What can hang from each mark:
zufa: magul ritur
ritur: lokof luse nupet
luse: fizar
magul: lokof pobak zufa
fizar: livega luse
bobovoz: livega lokof
livega: bobovoz lokof
lokof: bobovoz magul

Known rows, with every way that one mark hangs from another:
magul{lokof pobak zufa}: [ 0.759 -2.985  0.012  0.330 -1.070 -2.540  0.287  2.432 -1.344  0.904
  2.148 -1.972  1.002  2.550 -0.101  0.906  3.622  0.340  1.667 -0.008
 -0.404]
bobovoz{lokof{magul{pobak}}}: [ 0.297 -1.292 -1.143 -2.077 -1.808  0.004  1.636  1.532 -1.776 -2.735
  2.255 -2.994  0.453  2.401 -0.308 -1.526  3.692  0.353  0.428  0.436
 -2.222]
bobovoz{livega lokof{magul{pobak zufa{ritur{luse}}}}}: [-0.136  2.516 -1.355 -1.746 -1.473  0.556  1.006  1.713 -2.499  1.273
 -0.771 -2.622 -0.338  0.586  0.007 -0.529  4.203  0.064 -0.202 -4.231
 -2.286]
fizar{livega{bobovoz{lokof{magul{pobak zufa}}}} luse}: [-0.070  0.168 -0.183 -2.124 -0.444 -1.695  1.837  3.563 -1.936  2.374
  1.780 -0.199 -0.825  1.264 -0.903 -1.883  3.690  4.568 -1.795 -3.480
 -4.836]
bobovoz{livega lokof{magul}}: [-0.259  1.075 -0.488 -1.257  0.545  0.511  0.945  1.208 -1.538 -1.179
 -0.101 -1.065 -0.152  0.366 -0.976 -1.181  2.047 -0.209 -1.632 -2.277
 -1.234]
bobovoz{livega lokof{magul{pobak}}}: [-0.105 -0.248 -0.830 -1.782 -0.928  0.910  0.813  1.827 -1.088 -1.876
  1.459 -2.649  0.222  1.818  0.015 -1.400  3.818 -0.540 -1.399 -1.747
 -2.081]
lokof{bobovoz}: [-0.211 -0.366  1.189 -0.370 -0.294 -0.554  1.475  0.518 -0.796  0.199
 -0.202  0.629  0.391 -2.252  1.505 -0.287 -0.577 -0.206  0.448  1.444
 -1.006]
livega{bobovoz{lokof{magul{pobak zufa}}}}: [ 0.503 -1.508 -0.156 -1.535 -1.384 -1.716  2.587  3.466 -2.491  0.592
  0.685 -0.587  0.245  2.434 -0.202 -0.292  3.740  2.062  0.798 -0.299
 -3.899]
luse{fizar{livega{lokof{bobovoz magul{zufa{ritur}}}}}}: [-3.315 -0.563  1.716 -1.629 -0.912 -2.692  1.543  3.856 -1.370  2.592
  1.512  0.916  1.190 -3.035  2.301 -1.213  4.264  0.387  0.999 -1.192
 -4.840]
fizar{livega{bobovoz lokof{magul{zufa}}} luse}: [-0.781  0.694  1.037  0.103  1.325 -3.124  1.365  2.797 -1.323  3.066
  0.486  1.515 -1.219 -0.122 -1.245 -1.337  2.306  5.562 -1.676 -4.083
 -4.323]
ritur{luse{fizar} nupet}: [ 2.495  1.772  0.228 -2.309 -1.823  1.688  1.589 -0.369  2.816  0.243
  1.993 -2.366 -1.022 -3.955 -0.567 -0.164 -1.277 -1.125  2.297  1.364
 -2.093]
ritur{lokof{magul}}: [ 0.100  0.058 -0.570  0.458 -0.159 -0.620  3.132  1.348 -0.541 -2.056
  0.127 -1.790  0.653  0.409 -0.480 -0.543  2.439  0.622  0.982  1.720
 -1.764]
livega{lokof}: [ 0.330 -0.849  0.607  1.501  0.298 -1.016  0.343  0.492 -0.866  0.123
  1.197 -0.615 -0.499  1.425 -0.252  0.004  0.493  1.459  0.404 -0.374
  0.165]
lokof{magul}: [-0.733  0.179 -0.472 -1.060 -0.406 -0.362  0.917  0.417 -0.009 -2.248
 -0.266 -0.505  0.451 -0.362 -0.447 -1.160  1.780  0.020  0.013  0.362
 -1.819]
lokof{bobovoz{livega} magul{pobak zufa}}: [-1.290 -0.479  1.451 -1.183 -0.626 -1.296  1.413  2.894 -0.442 -0.529
 -0.299 -0.402  1.797 -1.767  1.614 -0.990  3.997 -1.026 -0.667 -0.826
 -3.779]
zufa{magul{lokof pobak} ritur}: [-0.385 -2.665 -0.398 -0.169 -1.921  0.052  0.232  2.444 -2.147  0.511
  0.864 -3.102  1.713  3.129  1.996 -0.103  4.328  0.880  2.019 -1.415
 -1.923]
fizar{livega{lokof{magul{pobak}}} luse}: [-0.960 -0.519 -0.299 -0.837 -0.610 -0.956  0.283  1.293 -0.006 -1.179
  3.757 -2.524 -0.626  0.973 -0.365 -2.728  3.901  3.342 -2.019 -2.897
 -3.323]
fizar{livega luse}: [-0.642  1.725  0.031 -0.648  0.888 -0.053 -0.813 -0.022  0.574  1.866
  0.972  0.270 -1.063 -1.300 -0.692 -1.589 -0.172  2.415 -2.554 -3.135
 -0.733]
magul{pobak}: [ 0.173 -1.439 -0.405 -0.455 -1.448  0.380 -0.032  0.596  0.467 -0.828
  1.846 -1.496  0.484  1.351  0.930 -0.092  1.680 -0.465  0.220  0.389
 -0.936]
ritur{lokof{bobovoz{livega} magul{pobak}} nupet}: [ 0.825 -1.225  1.187 -0.209 -1.156  0.876  4.158  3.494  0.364 -1.637
  1.652 -4.108  1.261 -2.018  1.555 -1.405  3.065 -0.479  1.317  1.855
 -4.585]
fizar{livega{lokof{bobovoz magul{pobak}}} luse}: [-1.208 -0.798  0.896 -1.188 -1.027 -1.640  1.696  1.945 -0.858 -0.871
  3.471 -1.803 -0.265 -1.114  1.085 -3.102  3.314  3.149 -1.625 -1.520
 -4.435]
luse{fizar}: [-0.029 -0.145  0.139 -1.670 -1.125  0.639  0.233  0.127  1.596 -0.186
  1.750 -0.012  0.183 -1.732  0.548 -0.067  0.441 -1.809  1.072  1.194
 -1.087]
bobovoz{lokof}: [ 0.832  0.123 -0.265 -0.371 -0.069 -0.080  0.855  0.615 -1.974  0.274
  0.700 -0.824 -0.597  1.659 -0.731 -0.391  0.137  0.733  0.290 -0.104
  0.503]

Rows:
[ 0.835 -3.376 -0.037  0.203 -1.674 -0.661  0.227  3.552 -1.757  2.697
  1.282 -3.645  0.543  1.366  0.554  0.869  3.355  1.050  3.862 -0.399
 -1.583] => magul{lokof pobak zufa{ritur{nupet}}}
[-0.642 -1.040  1.216 -0.062 -0.289 -2.063  2.564  1.431 -1.700 -1.800
  0.508 -0.468  0.461 -1.083  0.813 -1.379  1.785  0.997  0.710  1.219
 -2.657] => livega{lokof{bobovoz magul}}
[-0.914  0.054  0.718 -2.311 -0.738 -0.001  0.642  1.906  1.717  3.294
  2.954  2.412 -0.228 -1.942  1.671  0.256  0.373  0.157 -1.301 -0.559
 -3.517] => luse{fizar{livega{bobovoz}}}
[-0.230  0.844  0.311 -0.886  0.688  0.666  0.893  3.395 -2.430  1.984
 -2.108 -1.972 -0.101 -0.451 -0.927 -0.943  2.685  0.852  1.251 -3.403
 -2.559] => bobovoz{livega lokof{magul{zufa{ritur{nupet}}}}}
[-1.435  0.729  2.039 -0.047  1.078 -3.773  1.616  2.522 -1.675  1.418
  0.535  0.493 -0.246 -2.310 -0.482 -2.566  2.573  4.060 -1.079 -2.632
 -3.624] => fizar{livega{lokof{bobovoz magul{zufa}}} luse}
[-0.650 -1.209 -0.067 -0.964 -1.142 -1.579  0.758  1.963 -0.201 -1.683
  0.542 -1.429  1.449  1.164 -0.175 -0.892  4.485  0.113  0.826 -0.061
 -3.004] => lokof{magul{pobak zufa}}
[-0.308  1.271  0.199 -0.813  0.672 -0.069  0.209  0.774  0.209  3.834
  0.579  1.971 -1.536 -1.378  0.071 -0.749 -0.950  3.559 -2.875 -3.145
 -2.428] => fizar{livega{bobovoz} luse}
[ 2.583  1.818  0.484 -1.333 -1.269 -0.639  4.472  1.997  1.727 -0.438
  1.056 -3.438 -0.046 -3.450 -1.665 -0.468  2.065  0.262  3.877  2.148
 -3.936] => ritur{lokof{magul{zufa}} luse{fizar} nupet}
[ 0.314  2.624 -0.528 -2.413 -1.560 -0.397  4.481  1.926  1.387  1.485
  3.117 -0.061 -0.526 -2.744  0.674 -0.221  1.806  0.832 -0.421  0.609
 -5.325] => ritur{lokof{magul} luse{fizar{livega{bobovoz}}}}
[-0.569 -2.451  0.879 -0.547 -1.852 -1.599  2.379  2.003 -1.274 -2.545
  2.558 -2.122  0.880  0.110  1.656 -1.507  3.491  0.536  1.032  1.758
 -3.621] => livega{lokof{bobovoz magul{pobak}}}
[-1.106 -1.188 -1.675 -0.027 -2.195  0.954  2.588  2.112 -1.468 -1.276
  0.702 -3.346  1.016  1.555  1.585 -0.501  4.680  0.014  1.838  0.858
 -2.729] => zufa{ritur{lokof{magul{pobak}}}}
[-0.345  1.698 -0.296 -1.384 -2.667  1.271  2.178  2.268  1.049  1.786
  3.008 -3.040  1.305 -0.193  2.764 -0.652  4.063  0.291  0.693 -1.635
 -4.366] => zufa{magul{pobak} ritur{lokof luse{fizar{livega}}}}
[-0.623 -2.772  1.521  0.107 -1.856 -1.419  2.402  4.085 -2.242  0.531
  0.520 -3.029  0.888 -0.793  1.615 -1.078  4.074  1.718  3.702  0.556
 -4.826] => livega{lokof{bobovoz magul{pobak zufa{ritur{nupet}}}}}
[ 0.074 -0.833  1.850  0.702  0.921 -2.568  0.952  2.793 -1.900  2.899
 -0.509  0.565  0.825 -1.703  0.804  0.930  1.589 -0.455  0.268 -1.236
 -0.442] => magul{lokof{bobovoz{livega}} zufa}
[-0.584 -1.585 -0.135 -1.272 -1.817  0.218  0.772  3.172 -0.569  0.009
 -0.501 -3.053  1.040 -0.012  0.343 -0.910  4.052  0.614  2.911 -0.377
 -4.054] => lokof{magul{pobak zufa{ritur{nupet}}}}
[-0.040  0.580  0.782  0.737  0.909 -0.972  0.510  1.336 -0.732  4.021
  1.841  1.317 -2.081  0.047 -0.256 -0.704 -0.442  4.930 -2.395 -3.528
 -2.370] => fizar{livega{bobovoz lokof} luse}
[ 0.221  1.524 -0.604 -0.927 -2.094  1.426  0.488  0.228 -0.539  0.429
 -0.779 -2.584  0.785  0.899  1.998 -0.414  2.311  0.905  0.767 -2.309
 -2.590] => zufa{magul{pobak} ritur{luse}}
[ 0.028 -2.653  0.700  0.097 -1.638 -0.765  2.163  4.458 -1.896  2.299
  0.560 -2.024 -0.042  1.263  0.822  0.058  3.846  3.156  3.087 -0.819
 -5.611] => livega{bobovoz lokof{magul{pobak zufa{ritur{nupet}}}}}
[-0.781  2.750 -0.834 -2.716 -1.904 -0.114  1.491  0.570  0.244  0.919
 -1.071 -0.480  0.128 -3.343  0.146 -0.180  2.637 -1.292  2.201 -1.162
 -3.127] => lokof{magul{zufa{ritur{luse{fizar}}}}}
[ 1.434  2.020 -0.423 -3.288 -2.052  0.598  2.699  1.930 -0.913  1.334
  0.061 -2.969 -0.833 -2.833 -1.224 -0.892  2.051  0.188  3.891 -0.474
 -3.640] => bobovoz{lokof{magul{zufa{ritur{luse{fizar} nupet}}}}}
[ 1.178 -2.231  1.602  0.057 -1.384 -1.624  4.894  4.337 -0.734 -1.058
  1.105 -3.694  1.680 -1.277  0.752 -1.005  3.816  1.101  3.575  3.446
 -4.873] => ritur{lokof{bobovoz magul{pobak zufa}} nupet}
[ 2.641  1.727 -0.354 -1.956 -2.006  1.157  4.677  0.814  2.103 -1.847
  2.260 -4.213 -0.346 -3.405 -1.005 -0.798  1.082 -0.428  3.188  2.824
 -3.773] => ritur{lokof{magul} luse{fizar} nupet}
[-0.733 -1.272 -0.972 -1.577 -1.947 -0.655  2.138  3.784 -3.764  2.270
 -0.438 -0.506  0.150  2.396  0.916 -0.050  4.285  1.984  1.472 -1.386
 -4.121] => livega{bobovoz{lokof{magul{pobak zufa{ritur}}}}}
[-0.818  0.428  0.444  0.435  0.972 -0.488  0.399  1.012 -0.540 -1.270
  0.510 -0.874 -0.105  0.387 -0.402 -0.950  2.542  0.381 -1.420 -2.462
 -1.705] => bobovoz{livega{lokof{magul}}}
[-1.751  3.036 -0.284 -3.375 -1.575 -0.818  1.733  2.325  0.226  4.308
  0.062  1.838 -0.399 -3.588  1.399  0.122  2.588  0.603 -0.110 -2.717
 -5.463] => lokof{magul{zufa{ritur{luse{fizar{livega{bobovoz}}}}}}}
[-1.024 -0.497  0.905 -0.732 -0.353 -0.956 -0.223  1.620  1.185  1.475
  4.646  0.144 -0.130 -0.435  0.754 -0.628  1.666  0.322 -0.682 -0.916
 -1.728] => luse{fizar{livega{lokof}}}
[ 0.157  0.658  0.564 -0.702 -1.877  0.396  1.523  1.809 -1.973  1.876
 -0.173 -2.648  1.283 -0.858  3.307 -0.126  2.972 -0.276  0.343 -2.955
 -2.818] => zufa{magul{lokof{bobovoz{livega}} pobak} ritur{luse}}
